Each row was made from one small tree. The marks that hang from a mark follow it in brackets, in alphabetical order. Every link used is in the known rows. Write each row's tree.
In the rows, zero is written as 128.
Known rows
A{M{P}}: [154 120 166 138 122 131 134 127 109 146  97 159 145 106 124 121 138 143
  91 150 145 203 102 115 159 150 105 115 126  80 155 137 175]
X{K}: [144 135 151 113 102 126 146 134 122 116 124 128 133 123 131  84  95 137
 127 117 138 138 142 141 137 121 114 131 172 158 131 126 147]
X{K{Z{C}}}: [177 143 156  98 132 117 171 113 108 122 159 119 122 140  70 114  71 109
 123 121 137 141 156 161 149 111  86  93 179 146 132 150 104]
R{L}: [105 138 133 149 127 127 129 127 121 146 131 111 138 139 137 118 130 131
 163 135 145 104  90 120 101 130 134 125 144 126 145 121 154]
M{Y}: [104 116 148 126 120 118 116 121 109  82 127 133  98 124 142 134 141 125
 138 108 139 128 133 121 149 123 123 132 130 123 115 109 143]
T{Q{M}}: [183 163 119  98 141 126 140 153  78 141 129  98 122 122 125 131 130 158
 112 188  89 142 111 158 172 157  70 146 113 165  85 175  77]
M{A P Y}: [148 110 195 118 122 132 103 101  67 114 127 162 123 129 122 134 170 121
 105  67 154 203 116 102 169 124  99 127 143  87 131  98 184]
W{G L M{A} V}: [ 98 156 123 157 124 172 105 143  77 141 116 143 147 116 124 123 170  69
 145  84 143 169 158 163 191 106  97 116 139 104 215  88 109]
K{C L Z}: [160 122 148 122 186 103 124 126  55 119 167 110 128 137  70 140 126  98
 137 114 161  92 165 122 111 147  99  99 135 139 175 160  60]
K{B C{Z} X}: [129 185 154  97 153 109 102 113  91 133 147  90 187 130  91 128 123 126
 152 114 126 111  89 126  79 131  90 113 106 171 206 130 109]
Q{M}: [169 159 111 108 141 121 142 140 106 142 122 118 141 123 123 119 128 136
 119 146 121 133 114 140 164 147  82 119 133 157 105 152  83]
W{G L}: [119 134 121 145 129 142 125 170 126 113 107 124 106 136 122 153 145 123
 154 101 123 114 133 127 140 116 134 111 132 130 151 115 122]
X{K{B C}}: [135 159 177  72 104 113 120 130 128  96 138 114 160 156  93  98 123 118
 137 111 157 103 118 131  98 128  92 142 164 189 164 158 144]
T{Q{M{P}}}: [204 162 159 105 136 136 141 155  59 145 120 130 129 127 117 134 135 146
  90 178 103 168  93 136 183 169  58 143 125 149  84 167 128]
W{G M{P}}: [133 127 154 144 113 141 104 165  90 133 130 193 120 135 105 159 123  72
 128 132 165 117 135  77 186 119 106 117 149 107 174 115 167]
W{L M}: [ 87 122 111 157 134 171 150 146 108 122 101 132 124 117 142 105 149  62
 128 131 131 128 155 156 176 128  93 131 128 155 165 122 119]
W{G M{A} V}: [116 158 128 139 117 145  84 129  78 150 146 159 156 121 112 136 145  82
 144 102 156 158 156 136 186 104 106 119 142  87 208  95 111]
T{Q{M{A Y}}}: [182 148 148  82 139 121 113 124  36 121 137  98 116 118 122 131 169 158
 110 136 101 191 116 153 202 143  54 147 115 142  93 154  85]
W{M}: [104 123 117 136 123 145 128 133 108 131 129 148 129 120 130 118 127  74
 127 148 146 117 151 129 168 123 103 133 129 139 158 128 122]
Q{M{A P Y}}: [192 141 179  99 133 124 116 110  46 128 124 152 137 125 116 126 171 128
  97  83 146 207 102 112 205 144  53 117 148 117 107 122 139]
K{B X}: [102 148 137 109 122 123 114 122 106 118 134 100 154 125 131 117 120 129
 144 144 127 112  66 134 112 118 103 144  92 155 153 102 154]
W{L V}: [ 91 160 129 166 132 165 143 129 115 115  99 115 140 114 157 102 153 110
 133 103 120 157 139 188 136 138 114 127 127 131 146  96 125]
W{G M{A P Y}}: [136 112 182 128 109 135  78 134  48 114 136 195 110 131 105 158 163  76
 127  78 177 165 141  72 215 104  89 120 152  83 180  92 174]
K{L{R} Z{C}}: [159 118 148 134 158 119 159 115 141 131 160 113 104 121  54 118 104  68
 138 134 153 112 138 156 141 138  96  87 131 113 137 159  31]
W{M{Y} V}: [ 63 143 144 149 112 142 111 113  80  83 127 155 117 106 160 109 141  66
 141 125 162 133 160 154 193 127  90 139 133 116 159  86 132]
Q{M{A Y}}: [171 142 139  89 137 116 115 111  65 122 129 119 132 122 124 122 168 138
 118  93 134 180 118 137 193 131  65 121 134 132 109 130  89]
X{K{B L Z}}: [147 139 162  89 142 102 129 115  55 112 144  89 143 116 101  84 106  93
 128  91 167  82  90 137 158 117  71 122 173 187 115 125  92]
S{W{L M{A P}}}: [120 152 153 181 129 186 129 106  83 140 115 162 138 124 130 116 197  53
  61  83 116 222 151 159 187 123  65 118 158 130 165  90 175]
M{A Y}: [127 113 157 111 126 122 102  99  87 109 135 131 121 126 126 128 167 129
 125  77 139 176 132 124 157 114 112 130 130 101 135 105 134]
X{G K}: [152 147 132 155  90 143 152 156 118 127 124 158 134 133 113 106  80 129
 156 111 143 136 131 151 127 105 125 130 185 167 133  89 105]
A{M}: [133 122 126 130 128 120 133 126 130 139 105 128 141 103 130 116 134 152
 112 158 132 176 117 137 148 137 120 117 114  96 154 149 129]
X{G K{B L Z}}: [157 148 141 130 131 121 136 137  52 122 142 122 145 125  81 105  91  85
 157  88 174  79  81 145 148 105  81 123 186 198 116  85  49]
Q{M{Y}}: [149 147 132 105 131 111 131 130  87  97 121 123 109 119 138 126 143 133
 128 126 133 133 118 132 187 142  77 124 133 154  92 133  97]
K{L X Z}: [141 120 135 142 178 111 135 124  28 132 159  94 127 105 111 118  90 119
 143 140 139 111 123 135 134 132  96 103 108 134 165 103  89]
X{K{B C Z}}: [170 148 167  52 136  97 115 112  90 102 159 104 147 146  76 138 107 105
 131 121 153 101 102 135 122 126  76 129 175 196 156 160 131]
S{W}: [118 166 123 159 124 129 121 109 145 114 146 128 118 129 136 139 145 120
  96 126  99 144 139 148 122 124 124 123 142 138 112 110 140]
S{W{M{A P}}}: [139 156 157 159 121 159 106  93  85 150 148 178 144 126 115 128 173  63
  60 102 129 210 148 134 182 120  76 122 159 113 159  97 176]
K{B L X{G} Z}: [133 145 120 156 159 125 123 136  31 135 152 109 145 122  86 137  98  94
 174 124 155  77  58 139 123 109  86 119 112 170 150  62  50]

Write each row's tree
[143 156 172  95 140 111 162 115  81 111 155  93 147 138  55  72  99  77
 134  86 172  89 119 152 144 111  58  99 170 168 123 145  64]
X{K{B L Z{C}}}
[133 110 186 135 116 120 124 119  90 100  94 165 116 103 140 126 151 140
 102 130 157 202 107 109 181 144  98 120 127  72 140 120 194]
A{M{P Y}}
[163 129 142 108 173 106 119 118  60 122 175 108 129 138  86 170  91 131
 143 167 124 124 138 134  96 137 103 109 109 143 209 139 126]
K{C X Z}
[179 157 148  91 126 116 120 133  86 114 158 135 149 155  55 157  90  99
 158 116 158  94  96 143 109 111  86 128 188 208 161 122  87]
X{G K{B C Z}}
[ 86 152 158 179 125 190 145 136  77 124  88 170 146 109 152  97 156  49
 108 116 151 173 144 170 188 144  74 129 142 123 174  86 168]
W{L M{P} V}
[121 153 152 119 169 111 150 115  57 123 165  81 147 136  60 104 104  84
 149 122 153  88 101 148 122 115  63  97  94 143 159 122  66]
K{B L X Z{C}}
[115 141 122 203 134 145 147 166  63 137 134 135 139 123 110  99  93 122
 179 123 149 109 130 137 102 121 121 116 108 137 172  61  60]
K{L X{G}}
[216 153 158 100 142 136 126 120  64 174 124 149 166 129 101 122 157 131
  85 101 135 207  96 121 184 149  59 113 147 128 122 140 126]
Q{M{A P}}
[179 183 150 144 123 131 139 146 107 140 135 146 168 136  74 119  82 129
 163  79 143 134 156 144  94 122 115 101 200 186 189 115  58]
X{G K{C{Z}}}
[141 134 154 103 152 113 142 107 148 123 157  99 125 125  47 114 124  51
 140 124 162  86  82 150 139 128  76 104 125 138 121 157  35]
K{B L{R} Z{C}}
[ 95 161 121 153 112 140  98 150 100 124 137 164 132 120 127 140 119  76
 156 137 157 107 154 130 181 115 115 122 138 106 190  97 116]
W{G M V}
[ 90 146 149 134 136 120 122 134  70 117 134  88 158 121 125  75 129 115
 151 118 152  86  85 127 110 125  91 132  89 152 156 100 108]
K{B L X}
[132 147 154 145  84 135 139 152 151 117 118 135 140 115  94  67 100  82
 169 103 177  89  73 155 127 118 102 141 174 189 127  93  54]
X{G K{B L{R}}}
[173 106 156 119 172 105 120 120 116 122 164 114 108 120  64 140 118  83
 141 144 158  95 140 134 114 161 107 104 135 136 178 171  50]
K{C L{R} Z}
[154 121 162  88 165  98 103 112 121 112 161  99 130 127  60 141 139  66
 144 133 168  69  84 129 114 151  88 121 129 162 162 167  56]
K{B C L{R} Z}
[ 86 201 117 182 106 139  91 131 118 111 152 162 123 121 135 151 138  70
 124 132 128 123 168 151 175 108 112 116 154 114 173  80 130]
S{W{G M V}}
[112 140 172 117 132 114 112 137 129 107 148  96 148 127  86  89 128  95
 165 147 162  84  94 133  74 151  96 134  86 155 208 142  90]
K{B C L{R} X}
[140 146 144 179 105 141 159 168  85 125 124 145 136 126 105  66  86 114
 162  84 170 111 152 151 125 116 114 118 181 165 138  84  57]
X{G K{L}}
[185 154 138 138 121 136 176 135 104 136 155 150 126 148  50 133  57 101
 153 115 145 137 148 167 138  98  98  95 189 159 135 111  59]
X{G K{Z{C}}}
[156 124 163 128 117 145  88 144  70 159 137 189 138 135  88 153 148  78
 116 100 166 167 134  80 194 109  98 116 151  90 192 112 160]
W{G M{A P}}
[141 142 182 130 126 116 144 152  88 102 139 117 144 142  93  57 109 120
 143  92 175 107 193 132  97 143 101 114 167 161 184 155  92]
X{K{C L}}
[135 163 136 124  82 138 134 146 123 121 121 143 155 139 106 105 100 114
 157 100 153 106  80 148 124 100 104 146 179 194 117  87 108]
X{G K{B}}
[ 76 160 115 172 118 166 119 163  98 116 110 148 126 117 138 128 144  62
 157 117 144 119 159 160 184 117 107 118 137 124 195  91 118]
W{G L M V}
[175 133 136 158 139 126 153 147  48 132 144 136 125 118  87 105  70 102
 156  97 166 105 135 149 150 112 101 105 194 172 132  86  43]
X{G K{L Z}}
[144 147 110 130 142 126 116 125  63 137 157 122 142 130  94 178  89 108
 166 150 128  99  40 145 123 101  96 130 116 170 147  66  97]
K{B X{G} Z}
[147 149 125 189 165 135 173 146  50 143 168 128 128 139  46 124  69  94
 175 126 151 111 146 158 114 111  92  82 114 126 174  83  16]
K{L X{G} Z{C}}
[161 133 105 159 151 132 132 132  57 146 157 138 124 122  98 178  70 124
 164 160 119 127  93 147 126 110 116 114 122 148 164  67  91]
K{X{G} Z}
[144 169 153 115  91 130 127 154 121 105 137 145 163 164  73 118 107 112
 167 104 163  99 110 141  87 115 103 143 175 200 164 119  99]
X{G K{B C}}
[108 114 115 152 110 158 123 172 169 119 107 150  89 111 119 142 136  51
 157 151 138 109 132 139 184 121 116 124 134 135 185 125 108]
W{G L{R} M}
[160 140 151  64 129 103 122 102  90 113 145 101 140 121 108 126  98 107
 121 121 139 106  69 141 158 109  81 133 176 190 112 126 138]
X{K{B Z}}
[105 119 151 165 130 180 149 148  87 128  92 165 128 122 136 110 154  52
 106 123 146 156 141 137 184 139  80 128 141 140 162 112 171]
W{L M{P}}
[172 175 169 106 133 113 130 123 108 130 138 115 166 126  93  97  97 136
 135  86 136 138 164 136 105 135 105 101 186 173 187 155 101]
X{K{C{Z}}}
[117 135 159 152 153 120 131 151  64 114 151 107 148 137  97  90 114 128
 160 129 154 105 172 124  74 151 108 111  95 131 219 135  94]
K{C L X}
[160 150 115 163 148 138 165 135  82 146 167 138 125 144  54 165  62 109
 169 154 126 137 127 163 113 103 103  92 116 128 169  89  63]
K{X{G} Z{C}}
[135 121 147 110 154 106 114 110  94 125 155  84 127  94 103 118 104  84
 149 156 146  87  45 143 137 134  85 125 100 158 154 113  85]
K{B L{R} X Z}
[155 155 130 119 153 119 110 132  62 125 171 124 149 154  61 189  96 106
 175 152 139  91  74 139  85 118  93 125 113 177 193 100  91]
K{B C X{G} Z}
[ 67 151 116 172 127 181 143 134  98 119  98 134 142 104 159  93 152  57
 131 127 136 145 159 191 178 132  88 132 131 136 178  96 119]
W{L M V}
[ 89 146 110 183 113 173 141 122 187 109 115 139  93 102 147 119 161  40
  97 157  99 155 145 189 171 134  94 131 143 162 152 113 123]
S{W{L{R} M}}
[162 202 155 113 112 125 119 138 109 132 133 131 187 142  68 116 101 111
 164  71 153 107 100 138  93 113  92 117 192 210 173 113  64]
X{G K{B C{Z}}}
[125 178 162 114 170 106 106 122  86 129 138  91 185 133  74  98 156  95
 144  59 162  76 115 114  95 142  87 103 132 166 174 152  42]
K{B C{Z} L}
[138 150 129 167 127 138 132 160  94 127 150 148 143 155  84 150  95 136
 180 150 135 125 145 137  63 129 128 122 110 145 217  99  95]
K{C X{G}}
